Known rows, with every step that occurs
c > s > g: [ -3  21 -23  20  -9 -12  -5  16  36 -29 -26  23 -22   7  -8 -10  15  13
  26  -7   4  11  -5  -6 -15  -3   7 -11   8  21 -24  20  11   9   8  25
   6  24  17  19  -1  22  14   7  35 -29  -3 -44 -23 -19   1  46  -2  25
 -47  21 -13  -6]
g > l: [-12  26  27  -1 -11 -18 -17   2  16  17   4   2 -20  23   8  14  27 -23
  10  28   1   9  -9 -20  12  -5   6   9  28   3 -11   0  -8   8   3 -50
  12  16   8   6 -18  19  16   9  34 -44   5  -9  -1  14   3   3 -18  13
 -40  -7  -9   1]
v > q > h: [-35  -2  23  22 -15  29 -11  24  20  -7   2 -24  -6  -5   7  -9  19 -12
  17 -23  11 -41   2 -18  -3  -9   2  35  28   7   7 -22  19 -17 -13  20
  20  29  30  10  31  36   0   0  23 -18   8 -41 -11 -30  -9   6  -2   4
 -14   2   1   7]
u > g > l > q > h > n: [-10   4  56  21  -1   8  30 -10 -11  11  -6 -18  22   1  30  -7  44  -6
 -23  -3   1   3  -3 -44  13   6  28  28  43  -9   0 -11  -3  10  -1   6
 -14  19  25 -12   5   4  24 -23   5 -35  37 -18   5   8 -20  19  36  18
   0 -22 -23   4]
u > g > l > q > v: [  9   4  18   3   5  12  14  -4  -3  10  -2  -8 -15  31   0 -15  37  11
 -19  36 -17  -8  15 -31  34  10  16  -3  50  18   6  -7 -23  -2 -10 -40
  11  28  13  18 -36  15  17 -25  20 -52  -2   3   3  11   8  37  17   4
 -46 -17   2   4]
q > h > n: [-22  -9  43  26  -2   4  21  -7 -13   3  -3 -12  20 -12  40 -17  38 -10
 -12 -31  10 -18 -11 -37   4 -12  19  32   4 -29  -1  -5   2   5 -10  38
 -16   1  31 -27  16   3  15 -19   6 -22  33 -13   7 -19 -24 -10  27  14
   7  -6 -24   7]
a > e > n > u > g: [  3  13 -20 -10 -25   9   9 -13  15  24 -21 -22 -25  17  16 -21  16   9
 -20 -28  14 -57   8 -21   0   4   2  44  22 -23 -10  -8  12  35  -3  12
  34  17  29  36 -12 -47  20 -16   7 -26   6 -14  14  -1 -13 -31  17 -14
  21 -28   5  -3]
q > v > n > u > g > l: [-15  28   4 -19 -25  25 -14  -1   5  14   1  -5 -39   6   5  -3  34   3
 -18  17  10 -35  15 -22   9  -7  16  34  73 -14 -24   7 -18   5  -3 -38
  23  15  17  31 -22  -8  36 -25  50 -57  11  20  -3   8  -8 -10  21  14
 -37 -30  -1   5]
u > g > l > c: [  2  54  27  14   1  -9   0  -2  27   8   0 -13 -17  53   7   5  14  -5
 -26  37   3  13   7 -27  31   6  19   2  23  47 -23   1  -9  11  17 -20
  17  36  16  21 -18   3  38 -15  20 -30  -2 -13  19  33 -25  25 -14  15
 -40 -30 -17   7]
f > u: [ 14 -12  10  25 -18 -23   2  -4  28  13   3 -12  17   2  34  23   4   0
   4  18 -10 -47 -16 -15  -8 -22  18  15  -6 -31   5  -3   4  -4  23  12
  -2  16  14   8   7   3  26  25   2  -7 -10  -7   3 -20 -13   9 -15 -15
  -3   6 -12  -3]
l > c > s: [  8  55  13  42   6  -3  -1   6  21 -31 -23 -10 -21  27   2  -4  22   7
   4  21  -4   7  21 -19   3  -9   0 -37 -15  42 -29   7  17  10   8  26
  15  41  11  21  -5  15   4  -6  32  -5  -5 -33   8  -3 -21  49 -15  13
 -25  16 -15  -5]
l > c > s > g: [ -2  36 -18  31   2 -17  -4  13  46 -32 -28  14 -19  27 -10 -15   4  16
   8   6   7  19  -1 -12  -5   2   8 -27  -4  49 -35  17  14   9  11  39
   2  31  21  25  -3  19  17  -1  30 -27  -5 -44 -12  -9 -15  56  -7  29
 -57  15 -20  -5]
c > s > g > u: [-14 -13 -48   5  -5  -7  -1  10   4 -15 -18  23 -49  10 -25  -4  22   6
  17  -2  11   9 -20  -1  13 -19  16  11  -5  19 -23   3   4  16   6  34
  36  14  -8  27 -20  15   7 -17  43 -14  -8 -49 -37 -31 -14   7  -8  23
 -70  18 -11   9]
e > n > u > g > l: [ -6  32   4 -16 -31  -9  -3  -9  20  26  -7 -25 -22  27  11  11  38 -12
  -5  16  21 -28  -1 -20   5  -6  12  44  54 -13 -12  -6  -3  21   1 -35
  24  18  16  20 -23 -24  30 -10  35 -60  13   9   9  23  -8 -14   4   4
 -14 -27  -8  -5]
q > v > n: [-27  -2  11   5   4  39 -15   2 -17  -7  -2   7 -19 -20   6 -14  21  25
 -30 -10 -13 -45  19 -19   7  -9  25  -1  25 -23 -27  11 -11 -16  -7   6
   4  -8  10  12  -1  -2   3 -23  40 -27   2  14   3 -11 -22  10  22   9
 -27 -16  -3   5]
s > g > l > q > v > n > e: [-18  33  21  -5  15  12 -14  29 -18   0 -10  29 -31 -18 -10 -13  14  22
 -32  29 -34 -26  27 -16  -1 -17  17  -6  47  -7 -17  -3   3  -5  -6 -30
 -11  -9  20  38 -18  21  19 -12  18 -58   5 -19  -2   3  -5   3  22  29
 -61   2  -7 -13]
q > x: [ -2  -4  25  -3  -6   7 -17   3  23   3  -5  11 -30  22  20  23  37  -1
  26  -6  -7  30   3  -4  16 -11  -2  10 -25 -12   0  -6 -23  -4  10   1
  13  35  11 -11   5  13   7   4  28 -21   7 -14  20  10 -16  27 -27   9
 -39  21  11  18]
e > n > v > q > x: [-12 -23  30  -5 -18  20 -23  18  44  -9  -4 -15 -29  18  10  32  45  -2
  24 -32   7 -16   8   2 -16 -21 -15  11 -30 -11   8 -24   4  -5   8  24
  18  42   4  -9  14   9  -4 -11  38 -35  10 -27   5 -18 -10  22 -29  -4
 -19  -3  12  13]
f > u > g > l > q > v > n: [ -5  -2  28   9  -1  34  -5  -3 -11   4   0  -8  -5 -11  13   9  23  29
 -40  32 -28 -44  19 -26  12   1  38  -1  57 -15 -21   4 -14 -14  11 -22
  -2  15   8  27  -4  -6  22 -20  34 -38   2  17   5   7 -24  41  28   3
 -31 -25  -5  -1]
e > n > v > q: [-11 -11  14  11 -21  10 -10  19  37 -11  -4 -29  -5  10  -4  12  32  -3
   0 -33  13 -67   4  -8 -37 -23  -6   7  -5  -5   8 -23  38  -1   1  29
  16  14   1  12   3   3  -6 -13  25 -32   3 -34 -18 -40   7  -1 -13 -14
  11 -32  -5  -6]
x > n > h: [-15  24  -5  24 -23 -15 -14   9  28  11   9  34 -35  -3 -11  -5  25 -14
  26 -21   0 -55  32 -25  -3 -22  14   1 -29  12   2  -8  11  21  12 -20
  23  -3   9  19  17  17  24  19   1 -34   8 -45   8   4   3  13  -6  18
  -8  13   4 -16]
s > c: [ -4 -23 -15  12 -15 -31  -1 -18  18 -11  -3  16 -12   6  31   5  35  13
  19  -5  -5  11  15  -7   3   0  -9  27   5  -5 -15  25  10  13  17   3
  19   5   2  24  -6  37  22  11   8 -28   2 -62   2 -19   3  16 -16   9
  -7   6   5   1]
v > n > u > g: [  1  27 -15  -6 -28  38  -2  -2  10   1 -11  -6 -26  -8   4  -5  24  27
 -34 -19   5 -52  25 -13 -12 -12  28  36  49 -19 -29   7   1  10  11  13
  23   5   9  50  -2 -25  25 -22  24 -23  11   3  -5   0 -18 -14  32   3
   3 -26   2   1]
g > l > q > v > n > x: [-12   5  41   0 -19  26 -39   7 -15   4  -9  12  -6  -6  -2 -20   8  26
 -45  10 -30  -8  15 -23  15  12  10   3  34  12 -33  13  16  16  -6 -33
   5  22  15  24 -14  24   4 -18  55 -62  16  -9  15   4  -6 -24  21  20
 -50 -11   9 -10]
a > e: [-11   3  11   5   3  -2  -8   1   5  28 -11  15 -35   8  18 -28 -18  -4
  -4 -22 -14  -9  -5 -27  11  17 -17  -1 -16  -8 -13   0   8  28 -10 -20
  25  20  30  23  -6   5   2   5   5   5  -4 -57   7 -21  -1 -21 -15  -4
 -16 -11   8   8]
s > g > l > q > h: [-22  15  30  19   8   4 -13   9  22   9 -20 -11   1  11   3 -11  18  -8
   3  17   0  16   1 -26  24  14  27  12  47  35  -3 -12   4  -2 -10 -20
  -7  32  35   9  13  30   9  -3  21 -54  17 -23  -5  12  -5  26   9  29
 -56   3 -16  -4]
g > l > c > s: [  2  64  26  34   2 -12 -10   6  21 -22 -17 -10 -26  33  -1   6  26  -7
  14  42  -1  20  15 -23   9  -5  -4 -37   3  45 -33   8  11  13   8  -7
  15  45  12  16 -11  21  11  -3  47 -20  -1 -24   8   8 -20  49 -22  22
 -43  12 -18  -5]
n > l > c > s > g: [  2  44 -15  28   6 -21   5  20  57 -35 -31  22 -19  23  -8 -19   3  11
  -3  19  -3  33   8  -9  -5   7  10 -29  -5  54 -37  11  23  16  14  45
  -6  29  15  17  -8  15  21   0  19 -37   6 -48  -8  -8 -14  50  -6  30
 -60   4 -18  -6]
g > l > q: [ 13  32  37  11   3 -16  -1  -6  13  15 -16  -4   4  32  -4  15  25  -5
 -12  40 -20  27   8 -26   8  13  17 -21  26  32  -4 -10   2   6   5 -51
  -2  24  -1  19 -22  26   3  11   8 -39  10 -15  -3  28   9  39  -5   8
 -37   1  -8  -9]
v > q > h > n > l > g: [-11  13  21   5  14 -27  24  23   5   2 -12   2  23  -5  38 -16  29 -16
 -37  -3 -19   9  15 -23  -4  33  16   7  17  14   1 -29  17  12   3  64
 -10 -11   8   3   4  15  -1   8 -37 -31  57 -59 -12 -44 -17  19   9  12
 -34 -26 -10 -14]
f > u > g > l > q: [ 29  22  31  14 -12 -11  11  -6  18  22  -6 -14  10  29  10  28  23   5
 -17  51 -23   1   4 -26  10  10  29   2  49  18   2 -10  -3   9  25 -47
   5  37   4  29 -18   9  28  10   4 -34   2 -12   2  25  -2  50   3  -4
 -24 -15  -7  -7]
v > q > x > n > u > g > l: [-12  18  13 -18 -53   9 -21  11  49  12   3   2 -43  24  -7  24  36 -12
  29   2  25 -11  19 -22  -1  -8   8  50  52   4  -6  -9 -17   6  10 -37
  48  51  18  30   2  15  31  10  46 -52  12 -21  -2  19 -13  10 -10  13
 -30  -6  14   9]

Rows
[  0  33  17  -4 -21  -2   1   4  13  21  11  -2 -28  25   8  15  34 -12
   2  27   2   4  -4 -21  24   1  19  32  55   1  -7   5 -20  16  14 -51
  27  27  11  17 -21   3  35  -6  32 -43   3 -15   2  25   1  15  -5   9
 -29 -25  -3   6]  u > g > l
[-12  30   8  19 -25 -16 -28  16  44  -4  -9  47 -54   9 -17  13  34 -13
  53   6  -7   4  36 -19   1 -11   5 -19 -20  41  -6  -6   1  21  19 -36
  17  36  11  16  18  37  26  22  25 -61  15 -53   6  23  -3  71 -13  40
 -56  40   8 -13]  c > s > g > l > q > x > n > h
[-13   0 -42  14   3 -11  -1   7  10 -20 -16  16 -45  25 -25  -9  13  10
   1   5  10  16 -16  -4  21 -16  16  -1 -15  41 -31   2   7  15   8  45
  33  20  -6  30 -19  12  13 -22  40 -10 -10 -48 -27 -24 -30  15 -10  26
 -75  12 -18  10]  l > c > s > g > u
[ -9 -27  42   0 -21  24  -9  20  36 -14   2   3 -27   9  19  26  45  -1
  17 -38   6  -1   3  -6 -22 -27 -18   9 -27 -16   5 -17  -4  -7  12  28
   7  37   2 -13  13  24   9 -14  30 -23  19 -31  -8 -33  -9  21 -17   6
 -23  -2   8  23]  h > n > v > q > x
[ -3  12  21   6 -13 -14  -4  20  65  -3 -11  38 -23  10   4  11  28  -5
  18   7 -12  35  43 -20  10   0  25  17 -20  10  -2 -15  -7  14  13  16
  14  33   7  -8  14   4   8  21   9 -47  30 -42  22  29 -18  12 -18  13
 -28  -3  13   3]  q > x > n > l
[ -7 -11 -16  -9  21 -33  25   5 -25  13  -9  17 -11   9  14  -7  32 -10
 -45  10 -16  18  -5 -13  28  11  26  14 -13   7  -9 -25   1  27   8  57
  15 -24 -23  13 -30  -5   2 -14 -17 -16  35 -49 -22 -37 -26 -18  -2  13
 -62 -23 -13   1]  h > n > l > g > u
[ 16   2  39   4   6   7  -7  -2  21   3 -19   8 -13  32  11  25  37  11
   9   9 -22  47  16  -9  18   2   6 -14 -23  13   4 -13 -16  -3  11 -10
   1  41   0   1  -1  20  -3   8   9 -24  11 -19  18  25 -10  54 -18   6
 -41  27  12  10]  l > q > x
[ -5 -13  48  31   9  18  11   6  10  -3 -17 -15  10  -9  24 -14  42   5
 -29 -32   3 -25  13 -30  -6 -21  16   2  -3  -8   1 -12  13  12  -6  30
 -23   8  23 -15  10   2   5 -47  11 -34  34 -10 -13 -35   4 -17  28  19
  -4 -39 -30   3]  l > q > h > n > v
[-19 -17  42  26   5  17   7   9  10  -3  -8 -11   0 -15  31 -16  44  -2
 -16 -41  14 -37   7 -27  -5 -30  12  16  -5 -24   0  -5   7  12  -7  36
 -15   4  27 -20  15  -1  10 -48  20 -33  32  -8 -12 -45  -1 -35  22  20
  -1 -42 -30   8]  q > h > n > v
[ -7 -17  25  14 -16   7 -29  20  59  -9  -9  21 -34   6  -2  13  40   7
  30 -35  13 -16  41 -17   5 -29  18  13 -26   0   6  -2 -12   9   9   8
  21  39  19   2  29   7   1 -13  43 -41  14 -26  -1  -2  -2  -5 -20  19
 -23 -13   0   7]  q > x > n > v
[ -2  -7  13  12   2  -4  -9   2  26   3 -17 -24  -5  11  14   3  43   1
 -14 -24  12 -53   8  -9  -6 -24   9   5 -21 -15   2 -12  20  18  -2  22
   2   2  11  -6  -1 -30  -5 -32  25 -46  10  -5   3 -16   7 -25  -6  -1
   5 -40 -20 -12]  e > n > v
[ 14  27  19  -5  -7  -9   4 -17  10  33 -30 -22  -9  34   4  -1  17   1
 -27  21  -9  -4  12 -32   8  27   6   2  38  19  -5 -17  13  29  -3 -49
  16  34  17  38 -25 -15  10  -5   5 -43  11 -21  10  28  -2  12  10  -4
 -13 -21   0 -11]  a > e > n > u > g > l > q
[ -6  -6  16  24 -15  -2 -21  18  52  -5  -7  15 -20  -2 -11  -1  29   7
  14 -33  14 -40  38 -25  -5 -29  25   9 -10   4   1   3   3  13   6   7
  18  21  19  14  22   5  -1 -12  34 -37   8 -33 -12 -11   9 -21  -7  15
  -9 -28 -11  -5]  x > n > v
[ 20   6  48   4   9  -2  18  -2  25  -2 -25  17  -2  21  24  20  44   4
 -15  15 -32  66  21 -16   8   6   8 -17 -28   7   0 -23  -7   8  14  16
 -18  32  -5 -21  -9   9   7   1  -9 -36  38 -19  23  22 -17  48  -1   9
 -34   9   7   9]  h > n > l > q > x
[  1  -2  22   3 -30 -19 -23  -4   5  12 -16 -12  14  16  12 -14  17   5
 -23 -16  -5 -20  -9 -15   8   5   2  30 -16  -7 -10  -1  37  37  -1  10
  17  16  22   0  -7  -9  -3   0  31 -55  15 -25  36   6  -4 -49  -4  -2
   2  -1   0 -23]  e > n > x
[ 25  23  39  23  16 -18  42  -5  17  -1 -28   8  27  13  13  -4  29   6
 -52  22 -37  35  18 -30  -9  16  23 -27  -4  20  -3 -21  23  18  10  16
 -30   4 -11  -1 -24   5   6   1 -33 -33  38 -29   4  11  -2  27  20   3
  -6 -18 -13  -9]  h > n > l > q
[-20 -15  -7  -3  24 -20  21  10 -27  12 -10   8 -11  -1  20 -14  36 -16
 -37   4  -9  13  -2 -15  37  12  29  28  -1   9  -7 -31   2  23  -1  64
  17 -17 -10   7 -16  -2  -1 -24 -11 -19  42 -50 -19 -40 -32 -27   4  19
 -66 -23 -16   3]  q > h > n > l > g > u
[-17  30   3  35  -1  -7  15  25  51 -43 -28   7  -5   9   1 -23   8   4
  -2  -4   8  18   2 -19 -21   5   6 -14   7  48 -29  -2  34   8   6  74
 -10  34  24   7  11  24  23  -9  19 -35  22 -59 -17 -31 -28  50  10  31
 -46   2 -23  -1]  v > q > h > n > l > c > s > g
[  6   9 -11  -6 -43  16  -4   1  44   4 -10   8 -34  13  -1   3  34  17
  13 -27  20 -27  36 -21   4 -14  23  55  24  -8  -4  -2 -18  12  13  10
  44  39  23  36  13 -14  27  -1  26 -31  10 -20  11  18 -18  -5   8   5
  -1  -4  15   7]  q > x > n > u > g
[-13  42  15  13   6 -28 -13   1  45   1 -10   4 -11  50   1  -4  -3  -8
 -19  32  11  28  -7 -23  19   7  16 -13   8  57 -33   6  -1   4   9  -8
  -4  24  22  15 -13  19  32  -2  24 -44   0 -12   4  20 -21  27 -19  29
 -72 -12 -27   1]  s > g > l > c
[  3  -7  32  14 -18  -7 -17   2  46  -2 -16  26 -11  20  -9  25  31  11
  34 -12  -4  24  39 -30  13   0  31   9 -19  20   8  -9 -19  -1  15  -6
  25  53  17   9  30  21  -7  27  20 -31  12 -40  19  45 -22  45 -17  11
 -21  31  14   2]  l > q > x > n
[ -1  37   4 -12 -32   0  -8  -2  24  21  -2  -8 -32  24   5   6  32 -11
  -2  20  15 -16   6 -19   7  -6   9  37  59  -3 -15   2 -10  15   5 -43
  25  23  14  30 -24  -3  37  -7  33 -49  10   0  -4  13   2 -12   4  10
 -31 -25  -3   2]  n > u > g > l
[ 21  30  32   2 -14  -5  21 -17   8  18 -20 -12   7  25   5   8  36   5
 -32  24  -7   9  12 -34  -4   9  20   3  49  14  -7 -10   3  16   9 -33
  -6  23   2  27 -28   4  24  -6   1 -43  23  -6  -4  23  -1  23  27   7
 -14 -18 -11  -5]  h > n > u > g > l > q
[  0  24  34  11   1 -20  26  16 -23   7   0  20  -3 -12  20  -9  31   0
 -24  -3 -18 -25   4 -25 -13 -38   2  14  -2 -43   4 -12  10  15   1   9
 -14 -19  16   7 -16  12  23  -2 -16 -20  18 -40   8 -12  -5 -29  15  11
   4  10 -15 -10]  h > n > e
[ -3   9   3   0 -25  -8  15 -19   9   6 -22  -6   6  -2  25 -15  27   1
 -26 -35  20 -35   0 -27 -31 -25  -2  18  -5 -35 -19  -1  13  11  -8  31
 -12 -13  13  10 -14  -6  17  -6   1 -22  30  11  -7 -28  -9 -40  28   4
   8   2 -16  -1]  h > n > u
[ 10   0  15  10  22  -2  28  -5   9   2 -23 -11   6  23   7 -25  36  12
 -37  29 -26  -9  25 -25  20  15  13 -18   7  14   8 -26   8   4 -17  10
  -9   9   6  -3 -35  -7  -4 -20  -8 -58  15   1  19   6   2  22  18  -6
 -25 -17   0 -10]  e > n > l > q > v
[-34 -10  27  25 -10  41 -20  34  30 -11   1 -25 -15 -11   3 -12  26  -7
  12 -33  16 -53  11 -16 -10 -21   1  29  21   8   8 -20  23 -11 -11  26
  18  30  30  11  31  30  -1 -21  32 -29  11 -36 -22 -52   3 -11   1   9
 -14 -23  -5   6]  n > v > q > h
[ 17  12  -5  -1 -35  15   1  -3  43   6 -19   5 -24  19  -7   4  34  23
   3 -17  11 -18  43 -26   3  -3  29  40  27   8   0  -8 -14  14  13   5
  36  46  17  42   8  -9  21   1  15 -34  13 -22   8  28 -17  13  15   4
  -4   0  16   2]  l > q > x > n > u > g
[-30 -17  43  24 -16  13  21   5  -4  -7   3 -19  20 -13  30 -11  34 -12
  -6 -40  14 -31 -14 -35 -18 -14   7  33  12 -23   3 -14  14  -6  -9  44
  -7   9  26 -17  23  19  13 -11   8 -16  30 -31  -8 -35 -22   1  23   6
  13  -6 -16   8]  v > q > h > n
[ 13   9  44 -10 -15   7   5 -12  19  15 -18   0 -17  32  22  27  49   3
  -3  14  -5  44  12 -20   8   0   5  10  12  -1  -4 -12 -22   7  12 -20
   0  44   6   2 -12   6  23  -8  17 -44  30  -1  16  31 -18  38   5  13
 -37  10   6  13]  h > n > u > g > l > q > x
[-11  24  -5  14  -6 -19  -1  -6   0  18  -1  -3 -20   8  14  -3  38 -19
  -3 -10  -2 -68   5 -10  -3 -17  -1  -7 -40  -7   0 -22  29  27   3  -5
   5 -24   3  -2  -6 -15  20  -1  -5 -45  11 -13  23   1   1  10  -6   0
   6   2  -6 -24]  e > n > h
[ -6  24  51  23  12  -4  24  18 -27   8 -10   5   8 -18  20 -18  34   2
 -26  -1 -22 -21  16 -33  -4 -28  10  16  13 -25  14 -22  17   9  -8   8
 -21  -5  30   5   0  18  14 -10 -20 -27  26 -42  10  -8  -9 -21  27  17
   0  13 -18 -12]  l > q > h > n > e
